Each row was made from one walk, in order. Every step used is in the known rows, and no mark comes twice. Write each row's walk.
Known rows:
daro/difif/gofi/nodu: [ 20 -49  18  -4  18  67  13 -13  48  29  -2   5   6 -65  -1  37   8 -25
 -87  25  19  46  -5   4  21 -28  20  49 -65 -14  18  21 -30 -20 -30 -19
  17 -22  41   5 -26 -43  56 -38   5 -10  -6   9 -19 -23  30  -7   3  19
   5 -24  42 -35  11  19  39 -10  37  31  15  16  -4]
finem/difif/nodu/daro/bebu: [ 30 -65  45   7 -21  63  -5 -18  44 -52 -17  -9  13 -82  45  -7  46  22
 -26 -11  -9  36 -52  36 -21   2  24   2 -62 -37   4  25 -16   2  10   0
 -38 -13  23 -16  16 -41  52 -49 -50  44  20  37 -40  -9 -22  11   2 -63
  39  -9  22 -42  14 -22  24  36   1 -20  56  28   5]
difif/gofi/nodu: [ -7 -51  18   3   5  42 -13  20  45  42 -11   5   2 -49 -31  29  15 -17
 -56  25  21  55  17 -19   9  -6  28  50 -33   4  37  21 -17 -18 -40 -17
   7 -19  32   4 -20 -11  38 -49  -2  15  -9  -4 -13 -14  18  15   8  48
   1 -21  39 -24  -4  16  54  -8   6  43  53  17  14]
gofi/nodu/difif: [ -2 -48 -32  -3 -14   8 -18  -7  39   2  -5  -1 -15 -22 -14  16  24  -1
 -51 -35   7  47   2   8  17 -31  48  42 -67 -10  26  11 -24  -1 -56 -22
   7  -8  42  31 -13 -31  50 -47 -29  33   8  20 -14 -33 -10  15 -16   6
  24  -5  12 -29 -23  17  43  -1  -4  52  31   3   0]
gofi/difif/nodu: [-16 -26  34  10   2 -30   7 -12  48 -23  -2  17  13 -33  40  14  46  15
 -55  22 -27  49 -22   8   9   2  55  15 -55 -53  -9   3  32 -15  20  -9
 -36   2 -14  11   4 -54  29 -30  -3  21   6  45  -7  -7 -19   0  27 -31
  30 -16  38 -18   5   1  11   1 -12  -9  18  37   5]
nodu/gofi/difif/daro/bebu: [ 17 -42  16   3   0  15  39 -11  23 -33 -41 -11  39 -73  37   3  34   7
 -15   5  33  36 -25  17 -27  -4 -32  33 -47 -19 -65 -18  54 -31  50 -42
  -1   5 -11 -19  27 -16  39   4  57  22  27  16 -54 -52  -8 -13  12 -42
  35  32  43 -27  28 -12  18  19   6  -3 -16  -1  -3]
gofi/nodu/bebu: [-18 -14   0   3   1  11 -36   7  59   0  -3   5   3  -1 -19 -27   2 -19
 -39 -14  14  59 -16 -41  21 -18  43  53 -58  -7  20  14 -24   0  -2 -11
   8  -8  19  18 -15 -17  33 -22  -1  28  19  24  -9 -31  -7  13  26   9
  43 -28  -4 -10 -16 -11  48 -14  30  23  25  15  35]
finem/difif: [-12 -14  10 -12 -13   8  -2   0  37   2  11   4   8 -44   9  -1  39  35
  -2  -6  -4  21 -11   9   1 -12   6   6 -80 -21   7  31   5 -23  35  -1
 -29 -25   7 -12   2 -17  46 -31 -31  13   4  22 -31  -8   4  -6 -17 -33
   6  -9  32 -20  -5 -18  -1   6 -23  -5  23 -14 -12]
daro/difif/gofi/nodu/finem: [ 21 -54  30  10   0  54  16   5  61  55 -10  -5  -8 -59  17  29 -12 -36
 -67  12   7  38 -17  20  22 -25  16  54 -70 -37  20   3 -51  -5 -12 -36
  10 -23  18  14 -21 -44  67 -24   4  12   1  19 -21 -54  35  -7  20  30
  12 -15  26 -35   8  15  22  -2  42  26 -15  23   9]
difif/nodu/finem/bebu: [  5 -39  37  27  25 -11 -36  18  52  28 -13  -5  -8 -34  56 -16  -9  -3
  -4 -13 -29  66 -27  -6  -3   1  12  26 -27 -46   9  13 -24   6  36 -14
 -18   9 -21  23 -18 -11  41 -25  25  47 -19  50  -8 -36 -19  28  12  -4
  40 -32  13 -36  29 -32  27  14 -11   0  13  19  20]
bebu/daro/difif: [ -8 -42 -16  -2   1  39  28 -22  31 -19   3   9  14 -28  31   9  35  23
 -38   2  -5  32 -25  32  -5 -23  -2  -1 -48 -16 -43   9  19 -11  -2   8
  26  -3  26  -4 -17 -44  28   0  72 -21  -6  11 -32 -47  19 -19 -30 -50
   4  22  34  18  59  25  -7  -8  -3 -12 -15 -22  -1]
daro/difif/nodu/bebu: [  8 -33  54  -1  30  24  -2 -25  67 -26   4   9  28 -37  51   2  11  -3
 -72  11   0  40 -75  -9  27  -4   7  16 -81 -35  -6  12 -16   9  31   3
 -32  -7  -2  28 -23 -58  45  -4  34   0   1  41  -8 -33 -10  13  11 -41
  41 -45   1 -26  16 -24  23 -14  35 -24  -3  35  26]
nodu/finem: [-14 -15  13  24 -21 -12  -5  17  38  27   0   2  -8 -16   9  -9  -1   1
   3   4  -4  28 -16  11   1   6  -2  34 -28 -25  18   9  -6   0  21 -15
   5  -4   1   3  -7 -16  36 -14  12  32   5  27  -9 -47  11  10  -4   0
  10  11  19 -14   4  -4  -4  -3 -11 -13 -12  -3   7]
bebu/daro/difif/nodu: [  1 -64   6   5  12  34  25 -29  47 -22   5  13   4 -38  64  24  46  24
 -69  19 -18  48 -53  33  -3  -3  33   2 -50 -20 -29  13  13  -4  11  13
   3 -11   8   8 -30 -59  32 -21  69 -29 -10  22 -32 -31 -15 -16 -10 -56
  14   5  46  -5  62   7  10 -12   5 -22  -3  22  16]
finem/difif/gofi: [  5 -41  45  -8  -5  41  -7  16  37  31  -1  -2  15 -82  14  16  31  22
 -24  16   9  22   6   7 -11  -4 -18   6 -84 -19  11  35   9 -36  11 -14
 -22 -26  -9 -20   1 -19  64 -34  -7  22  -7  20 -21   2  28  -8  -8 -19
 -16 -16  56 -33   0 -25  17  13 -24  -1  49  -2 -11]
nodu/daro: [  6 -46  21   9 -20   4  -6  -2  34 -26 -24  -7  16 -31  -4  -9  13   5
 -17  14  11  22   1  -1  -7   7   4  13 -23  -9  25  21   6   3 -16   1
  -4   3  26   1  -2 -29  27 -28   4  61   8  25   3 -17   2  17 -18 -14
  12  -4  27 -20  -7  20   5  19 -19  -8  36 -18  11]
difif/gofi/nodu/daro/bebu: [ 31 -70  24  15 -16  99 -10   8  41   4 -40  -6   8 -80 -20  12   3 -31
 -49   2  30  47  -3  -3 -19  -1  17  33 -18   2  29  19 -32  -4 -74 -12
   6  -2  58  -1  -1   1  43 -49 -14  34  11  -2 -29 -31   0  26  18  20
  30 -15  14 -44   5  28  49  32  20  32  70  17  16]
bebu/daro: [-27 -44 -23  13 -15  17   9  -2  33  -2  -2  14  10 -14  17  -8  32  30
  -6   2   4  38  -6   9 -25   3  -3   3 -20  -6 -20  14  31  -7 -10  12
  41  -7  14 -18  -8 -16   8 -18  68 -11  -9  -2 -25 -36   9  -6 -21 -20
   0  32  40  14  36  11   6  -9 -31   2   9 -24  12]
bebu/daro/difif/gofi/nodu: [ 17 -71 -14  -2  -1  85  22 -17  45  10 -15   1   2 -62  16  30  28  -1
 -78  21  16  44  -7  15   5 -28  26  34 -54 -12 -15  18 -15 -37 -41  -2
  37 -26  27  -5 -37 -48  37 -23  55 -32  -6   3 -34 -45  25 -21   3   5
   4  -1  47 -13  59  40  35  -5  26  24  12   7  16]
gofi/nodu/difif/daro/bebu: [ 17 -78 -39  -1  -6  51   9 -16  28   3 -28  -2 -10 -66  -3  20  20  -5
 -45 -37  36  70 -17  28 -16 -32  26  56 -47  11 -10  -2 -14 -13 -22 -42
  31  -1  47   7  -2  -2  57 -49   4  23   3  14 -53 -39 -16  27   1 -10
  25  -1  15 -42  25  11  44   3   8  79  40  -1  -3]

Write each row's walk:
[ -4 -42  -2   6   5  42   3 -18  52 -25   5   3  29 -29  32 -21  13   4
 -34 -12  15  29 -47   1   6 -20 -10   6 -77 -14 -40   9   7 -22  25  18
  26  -1   4  -3 -19 -52  18  21  96  -4  10  23 -29 -67   8 -15  -2 -55
  29  -6   9  13  52   2   7  -7  18 -24 -16 -10  25] -> nodu/bebu/daro/difif
[ 22 -42  41  -8  24  71  -1 -10  74  19  -5   2  18 -60   9   5  -9 -39
 -84   5  31  34 -36 -27  36 -28  13  38 -91 -21  11  15 -37 -19 -16 -11
  -2 -19  17  18 -31 -42  57 -12  29   3   7  21 -16 -44  24  -1  15  14
  32 -51  19 -30   9  -4  50  -8  49  25  22  35  22] -> daro/difif/gofi/nodu/bebu
[-12 -40   1  10   0 -18  36 -18  32 -13 -24   8  12 -50  27  20  34  28
 -27  25  17  40  -5  16  -9  -9  17  47 -54 -25 -47   3  54 -38  47 -34
  -3   2  -7   2  11 -25  26 -19  30  23   9  36 -27 -14  -2  -7  10 -16
   5   2  48 -32  25  16  -3   3 -23   8  23 -10 -15] -> gofi/difif/daro
[ 23 -60  28   7   8  82   3  -3  50  -5  -9   5  26 -66  49   0   2   1
 -68  10  37  23 -41  -6  -3 -15 -26   1 -83 -20 -28  19   5 -27   3  11
  31  -6 -10  -7 -21 -38  41  16 109  -8 -11  17 -16 -61  41 -22   5 -30
  17 -17  22  -1  63 -10  15   4  16 -15   5   4  25] -> nodu/bebu/daro/difif/gofi
[ -2 -51   8  17   7  23 -20   7  63 -24   3  12  20 -19  57 -25  20  18
 -45  -4   5  48 -53 -19  -2  17  37   2 -58 -22 -17  14   2  -7  22  16
  25  -7 -32  -2 -20 -26  19 -16  90   1  -3  32 -16 -45 -27  -2  11 -39
  39 -15  11   5  47 -19  41  -5   1 -12  28  29  53] -> difif/nodu/bebu/daro
[ 36 -60  24  26   9  74  -5   3  41  35 -28 -11   5 -84  59   6  -9 -12
 -14  -9  13  36 -22  28 -21 -30 -29   4 -55 -43 -34  -1 -19 -29   5  -9
  38   1  -4 -11 -25 -26  37  11  88  25 -24  27 -30 -87  44 -13  -4 -26
  12  -6  31 -29  88   3   4  23  -4  -5 -10 -34  10] -> nodu/finem/bebu/daro/difif/gofi
[  43  -74   28    0  -34  103  -15   -4   40    0  -40  -23    2 -101
  -11    4   29   -9  -32  -10   24   38   -6   19  -16  -21   22   27
  -67  -18   14   25  -38  -24  -34  -21  -17  -20   41  -19   14  -19
   61  -53  -65   41   16   14  -49  -22   10  -10   17  -11   28  -15
   25  -58    8    4   48   42   22   20   85    8   12] -> finem/difif/gofi/nodu/daro/bebu
[ 10 -68  -1  15  -3  67 -26  22  60  22 -27   4   5 -44   9 -11   1 -13
 -45  -5  34  57 -15 -27  -6  -2  28  34 -59  -6  -6  21 -29 -31 -19   5
  50 -17   0  -6 -22 -24  28 -23  75  11  -1   4 -27 -55  21 -14  22  10
  29 -18  13   4  36  -6  66   4  14  32  47  20  54] -> difif/gofi/nodu/bebu/daro
[ 15 -38  45   6 -21  29  -6  26  46  63  -8 -11   5 -83  32   5  12  11
 -13   6   6  11  -7  29 -11  -3 -20  15 -82 -47  14  24 -15 -26  29 -25
  -9 -35 -28 -20  -2 -25  67 -27  -3  38  -4  33 -23 -30  31 -16   3   2
  -1 -12  42 -34  -3 -30  12  27  -9  -7  21   3   5] -> nodu/finem/difif/gofi
[  16  -61   -5   -8   -8   88  -22   20   72   18  -17   -8    4  -69
   17  -18   23   20  -36  -14   24   40  -15  -11   -1  -18   26   25
 -113  -25  -21   30  -43  -59    8   -7   26  -38  -27  -24   -5  -33
   48  -29   31   11   15   24  -41  -42   22  -41   23  -20   29  -21
   22  -12   22  -30   65   13   17   22   56   13   49] -> finem/difif/gofi/nodu/bebu/daro
[ -4 -29  42  33  16 -29 -10   4  49  14 -17  -7  -1 -47  58  -7  11  -8
 -10  -8 -34  62 -35   9   2 -12  43  26 -55 -85 -22  -6  -5 -21  48 -29
 -41  23 -45  17  -9 -43  40 -18  -7  56  -1  64 -11 -58 -10  11  45 -19
  51 -35  27 -48  15 -21   9  23  -6 -11   8  19  15] -> gofi/difif/nodu/finem/bebu
[ 17 -68  40  10  -6   3 -10  -2  45 -35 -19  -3  12 -44  24  -2  20  15
 -52  21  -6  40 -29   6  -3  24  37  10 -22 -13  31  25  -9  13  -5   3
 -12  -1  10  16 -11 -30  40 -46   6  54   2  26  11   3 -16  18  -8 -13
  21 -22  26 -34   6   3  25  12  -7  -8  52  15  18] -> difif/nodu/daro
[ 21 -66  48  22  -8  35  -5 -15  42 -46 -26  -1  19 -57  20  -3  26   0
 -33   5   0  46 -40  19 -23  19  26  14 -10 -12  22  15 -11  24 -15   1
 -14  10  34   2   0 -17  35 -44  -5  30   5  19 -24 -18 -25  27   2 -28
  38 -15  12 -34  23   2  26  25  -1 -12  48  29  23] -> difif/nodu/daro/bebu
[ 48 -63  66   5  -1  59  24 -12  48 -14 -25 -12  32 -87  34  23   6  -6
 -72  34  23   6 -17  25  -3 -12 -19   2 -56 -20  18  23  -7 -15 -27   1
  -5  -4  31   0 -23 -42  51 -17  18  45 -11  21   0 -22  35  -3 -19 -10
  -6 -22  36 -39  21  23   6  28  14 -19  29 -15 -19] -> nodu/daro/difif/gofi
[ 39 -70  36  -9 -19  59 -10   1  53   2 -42  -9   1 -92  -3  11  23  12
 -54   9  21  34  10   7  -4 -15  44  37 -84 -28  31  33 -51 -33 -29 -22
 -21 -31  20 -15  -1 -35  63 -65 -58  58  13  21 -18  -7  22 -22   4  -1
  15 -26  34 -52 -17   0  55  31   5  23  80   5   8] -> finem/difif/gofi/nodu/daro
[ 16 -66  32  -1  -4  27  -8   9  25  34 -13  -3  21 -70  15  23  17  13
 -50  -9  24  21  -2   9 -12  -3 -16   7 -66  -4  25  30   0 -25 -52 -13
   3   1  13   8  -9 -18  58 -26  20  35 -21  15   0 -16  26  13 -31   8
   0 -22  30 -29   5  16  31   6 -28  36  53  -6 -13] -> nodu/difif/gofi
[ 33 -64  40  -2  32  42 -11 -22  52 -45 -33 -21  31 -65  83  -6  19  28
 -36  -2  -1  51 -34  -5  -3 -20 -25   1 -54 -32 -53  -9   0  -3  20   5
  -8  -4 -23  -3 -30 -50  44  11  93   6 -16  20 -27 -57   3 -22 -17 -70
  45 -11  36  -6  67 -18  44  18   8 -21 -23  12  19] -> finem/bebu/daro/difif/nodu/gofi
[ 27 -68  25  -7  26  26  23 -21  50 -47 -17  -7  29 -50  87   4  32  41
 -65  19   5  31 -53  15   1  -1 -19   4 -63 -21 -45  -7   4  -3  16   2
   3 -28 -20  -7 -17 -52  54   7  87 -18   2   9 -26 -47   1 -37 -25 -60
  22  19  45  11  61 -10  35  -1  11 -32 -35  16  21] -> bebu/daro/difif/nodu/gofi
[-15 -37 -22  11   2  33 -20   6  24  -8 -20   3   7 -25  18 -25  23  16
  25 -16  -6  58   7 -13 -20 -16  -9   1 -28 -10 -41  16  22 -18   0   9
  26  15   9  -9  -6  -4  -1  -9  67  17 -26   8 -27 -47   6  11 -17 -31
  18   2  20  -6  56   9  16  10 -47  15  29 -43  11] -> finem/bebu/daro
[ 35 -36  37  19  21  64 -13   0  55  51 -22 -13 -12 -78  24   7 -18 -47
 -42  -7   0  52 -15   4  20 -53   8  49 -58 -44   8   5 -64 -19 -18 -25
  -9  -2  21  15 -28 -31  52 -18  -7  34 -18  27 -19 -67  28  10  13  16
  30 -42  17 -49  27  -1  34  17  36  22  -2   4  14] -> daro/difif/gofi/nodu/finem/bebu
[  5 -50  17  21 -30  43  -2  -5  30 -35 -20  -7  19 -47  -5  -7  14 -12
 -13  -4  11  28 -17  19 -22   8  -8   5  -4  -1  14  11   8  12 -13   5
   2  12  48  -7  11 -11  22 -25   0  43   5   3 -22 -28 -11  27 -15 -24
  24   9   8 -18  15  20   8  28  -2  -8  35 -20   1] -> nodu/daro/bebu
[  8 -50  -2  -2 -15  56  25 -18  25   4 -13  -3   9 -82  25  -3  43  24
  10 -14  31  46 -31  36 -28  -9 -31  11 -63  -3 -43  17  38 -29  64 -24
  -6 -11  13 -39  26   6  47 -33  10   6  -4  19 -80 -16  -9  -1 -19 -56
   6   8  38 -33  36 -19   8  13 -18  10  37  -8 -17] -> finem/difif/daro/bebu
[ -2 -46 -21  -2   3  57   1 -20  62 -37  -1  -1   5 -21  20 -12  12 -15
 -59 -16  17  58 -47  -9  24 -39  40  36 -79 -19 -30  -7 -30 -16   7   6
  35 -14  25   6 -23 -61  25  -3  53 -15  16  19 -40 -68   2 -21  20 -33
  41  -4   6   9  41   9  38 -16  44   4  -9  13  40] -> gofi/nodu/bebu/daro/difif
[ -7 -11  31  -3  -2 -34   7   2  35 -35 -29 -18  28 -39  18  -4  35  18
 -15  13   9  24  -2  -6  -3  -7  -8  25 -59 -40 -27  -9  36 -21  34 -26
 -32   1 -22   6  21 -49  32  11  19  33  26  20 -10 -38  18 -23  -1 -25
  27  10  36  -6 -15 -11  21  13  -3 -30 -24   3  -1] -> nodu/gofi/difif
[ -6 -44  36  -8   4  -3  -7 -11  50   0  11   0   2 -52  41   2  51  39
 -35   6 -20  47 -31  11  -1   3  27   2 -75 -36   0  31   1  -6  45  -6
 -49 -34 -10 -11   5 -32  53 -46 -27  10   1  39 -25  15 -17  -6  -6 -49
  17 -20  39 -29   4 -23  26   6 -16  -5  44  41   6] -> finem/difif/nodu
[ 16 -46   7  17 -24  35  17   4  37  31 -17 -14  -3 -78  30  -6  14   7
  15 -17  20  43 -37  59 -27  -9 -39  33 -66 -23 -38   5   6 -23  75 -38
   3 -16 -16 -41  20   8  64 -28  13  28  11  33 -78 -48  -6  -7   1 -46
  22  16  29 -37  34 -20   4  23  -1   4   4  -5  -4] -> nodu/finem/difif/daro/bebu
[ -8 -52  -5  19  -2  46  20  -8  25   9 -24  10  11 -55  11  -2  18   2
 -14   3  27  56 -23  13 -33   4 -30  24 -15  20 -19  13  38  -1  23 -13
  24   1  26 -21   4  26  34 -24  54   3 -13  -1 -52 -23 -25  30  -4 -22
  10  10  28 -20  42   2  12  -3 -16  18  25 -16  -8] -> difif/daro/bebu
